Each row was made from one walk, in order. Every step used is in the known rows, and no mark comes twice. Write each row's walk.
In the rows, 128 means zero.
Known rows
X -> N: [144,129,91,147,127,146,130,167,170,141,122,148,147,142,146,134,132,120,126,136,118,166,114,116,120]
W -> S -> A -> T: [156,151,71,106,177,141,141,151,116,153,120,95,165,113,198,87,120,80,137,150,106,99,110,80,138]
T -> D -> A -> S: [152,167,141,97,86,112,163,174,87,130,167,130,130,146,137,61,166,128,171,185,120,124,145,117,109]
T -> A -> S -> W: [112,161,159,105,129,129,137,137,128,84,82,97,128,114,136,69,122,171,165,163,133,104,128,148,153]
S -> A -> T -> D: [141,134,97,108,163,113,138,194,72,143,119,115,142,115,203,93,155,54,154,157,146,153,126,96,127]
T -> U: [93,134,129,90,129,138,146,145,80,136,151,164,111,119,102,66,114,120,146,143,153,156,125,128,107]
A -> P: [128,130,144,137,117,105,130,111,140,163,111,126,73,121,126,111,134,131,184,145,135,156,162,147,152]
T -> N: [118,152,100,129,131,135,129,147,108,119,120,148,119,163,126,106,135,106,139,155,153,160,141,138,91]
N -> T -> U -> S -> W: [113,148,157,88,164,112,120,137,71,109,80,151,106,79,125,74,128,117,157,172,142,141,88,140,173]
A -> T -> U -> S: [129,159,98,62,159,114,153,162,55,141,140,121,109,121,145,52,112,89,178,190,129,194,93,117,137]
X -> N -> T: [154,103,96,161,144,140,90,155,121,154,130,178,135,110,158,127,132,99,121,143,121,169,125,108,126]
D -> A -> S -> U: [136,131,126,98,131,115,173,176,150,130,136,146,126,168,154,94,149,129,141,174,86,118,142,82,109]
N -> T -> D -> A -> P: [148,106,177,126,110,100,139,160,63,187,143,182,63,96,142,76,152,91,198,173,164,152,192,122,150]
W -> S -> A -> T -> N: [140,170,54,112,169,146,141,166,96,139,113,121,147,151,182,74,129,69,148,173,136,136,127,99,98]
T -> U -> S -> A -> P: [94,163,112,103,171,101,164,142,103,159,103,122,100,123,137,62,148,125,207,168,140,166,136,142,169]
A -> S: [139,176,107,118,105,117,133,123,142,114,138,89,135,157,131,97,149,158,153,158,92,132,122,136,114]
U -> S -> A: [108,168,87,108,195,116,158,154,112,119,102,103,170,137,156,106,154,126,147,148,120,121,98,121,161]
D -> A: [139,109,165,110,119,144,171,157,101,150,164,167,121,116,122,108,130,119,139,142,149,95,159,94,121]
D -> T -> U: [115,126,127,85,149,130,129,168,46,139,135,163,115,109,150,79,109,69,152,148,159,164,130,98,101]
N -> T -> P: [139,134,154,168,140,112,119,142,57,121,102,137,110,107,146,111,136,124,139,126,129,117,143,108,136]
U -> S: [141,163,113,102,144,102,138,139,99,118,119,110,131,137,132,104,133,127,153,164,111,159,96,142,160]
U -> S -> A -> P: [112,160,113,121,171,96,155,132,128,155,92,104,109,128,150,94,156,130,198,159,128,151,138,142,179]
P -> A: [121,123,141,142,138,109,161,118,125,162,159,153,105,119,101,122,135,126,144,170,163,123,182,97,148]
X -> N -> A -> S -> U: [141,152,83,123,127,146,167,196,172,117,114,137,150,177,150,115,153,108,128,160,61,143,131,77,134]
T -> U -> S -> A: [87,170,88,83,196,122,172,167,83,125,117,125,160,131,140,65,145,122,157,156,135,141,96,121,147]

Write each row's walk
[161,100,150,123,116,131,140,210,52,164,164,210,124,102,156,84,152,72,146,169,161,142,157,88,121]
X -> N -> T -> D -> A
[127,157,105,69,164,103,170,154,54,160,156,135,97,117,131,50,115,90,187,211,148,194,123,101,148]
P -> A -> T -> U -> S
[146,142,98,148,113,191,161,189,136,132,128,156,157,131,116,145,137,89,118,125,111,132,140,89,159]
X -> N -> A
[139,149,124,130,155,81,169,174,125,128,107,125,115,164,174,104,151,110,154,189,98,133,165,59,127]
D -> T -> P -> A -> S -> U
[121,156,147,71,165,116,142,150,90,115,78,121,103,87,145,73,120,104,166,178,140,146,86,127,169]
A -> T -> U -> S -> W
[125,160,105,134,115,181,161,173,84,113,128,152,135,149,99,122,137,78,129,142,138,127,161,106,135]
T -> N -> A
[127,169,154,115,123,118,127,116,157,91,78,95,123,115,134,110,148,159,148,153,111,96,107,143,149]
A -> S -> W
[131,166,97,64,150,139,168,178,44,136,142,128,115,117,131,58,115,73,174,185,124,182,107,103,157]
N -> A -> T -> U -> S
[157,127,114,108,128,107,120,181,67,145,130,121,117,114,187,96,141,55,156,164,143,173,131,107,123]
A -> T -> D
[134,190,136,145,112,93,175,125,116,129,142,98,111,150,113,83,157,168,176,188,121,118,169,104,135]
T -> P -> A -> S
[114,114,104,117,143,148,116,165,75,157,153,203,117,105,127,65,117,95,141,155,148,188,122,111,104]
X -> N -> T -> U
[129,144,103,111,137,105,146,157,169,116,113,119,133,176,157,106,148,134,135,163,72,139,123,103,114]
A -> S -> U
[107,162,157,80,154,114,142,141,92,100,78,135,110,95,118,75,126,129,160,168,142,138,84,146,171]
T -> U -> S -> W
[141,145,71,97,202,125,154,163,108,145,113,82,148,120,203,109,136,80,157,163,119,144,105,84,147]
U -> S -> A -> T
[126,154,126,133,141,85,180,158,146,129,115,126,110,171,144,95,154,141,152,187,96,127,161,78,130]
T -> P -> A -> S -> U
[150,139,108,111,136,114,134,156,146,129,107,152,146,149,152,87,117,111,107,152,72,105,111,102,139]
W -> S -> U
[143,118,170,102,105,122,166,192,58,148,164,178,121,113,137,85,148,90,150,158,164,116,160,102,123]
T -> D -> A
[125,140,112,120,143,94,168,150,166,138,133,135,117,170,141,100,151,133,145,190,95,136,156,81,127]
P -> A -> S -> U
[94,156,87,93,205,122,150,165,61,133,122,142,155,116,146,64,145,109,157,162,136,145,98,116,147]
N -> T -> U -> S -> A
[140,137,162,157,153,92,166,149,66,149,120,136,98,113,144,121,135,99,158,168,168,116,194,65,149]
D -> T -> P -> A
[113,135,107,102,143,116,156,176,138,108,118,121,134,176,162,65,121,146,151,174,95,147,145,110,118]
T -> A -> S -> U
[134,173,119,127,113,101,161,115,139,142,162,108,118,147,108,91,153,158,167,193,122,129,165,109,129]
P -> A -> S
[152,144,135,140,142,117,153,155,84,129,100,90,106,119,176,113,121,104,156,136,127,126,138,88,129]
A -> T -> P
[139,184,138,117,127,149,135,160,107,84,68,111,131,123,144,114,152,96,154,166,121,100,131,109,151]
D -> T -> N -> A -> S -> W
[140,152,103,131,131,177,147,192,57,115,115,152,139,142,134,133,134,40,135,144,144,133,166,83,131]
D -> T -> N -> A
[121,111,133,67,139,151,176,175,57,171,177,169,96,99,140,52,103,76,167,168,164,151,146,75,96]
D -> A -> T -> U
[116,153,84,73,167,148,158,164,71,158,144,138,139,107,158,34,106,83,154,162,135,133,111,88,114]
W -> S -> A -> T -> U
[117,152,153,78,170,106,159,141,87,132,94,133,90,82,131,72,122,104,175,199,157,144,115,112,177]
P -> A -> T -> U -> S -> W
[164,99,133,100,141,145,166,164,97,171,162,134,109,104,175,113,114,73,152,160,143,120,153,63,116]
D -> A -> T
[120,149,62,119,180,144,146,170,104,139,111,119,135,153,185,102,139,68,151,165,154,156,139,94,90]
S -> A -> T -> N
[137,150,93,125,123,138,122,164,101,121,145,123,144,145,154,45,118,152,169,182,116,167,147,131,118]
X -> N -> T -> A -> S
[142,167,78,74,150,147,170,197,63,145,140,138,127,125,139,62,116,68,172,190,120,201,99,96,152]
X -> N -> A -> T -> U -> S
[150,110,114,126,158,120,156,131,117,181,156,123,95,105,159,121,118,79,156,181,153,145,173,63,137]
P -> A -> T
[123,167,163,126,130,108,147,110,156,114,96,112,109,108,116,105,153,159,159,180,134,94,142,123,161]
P -> A -> S -> W
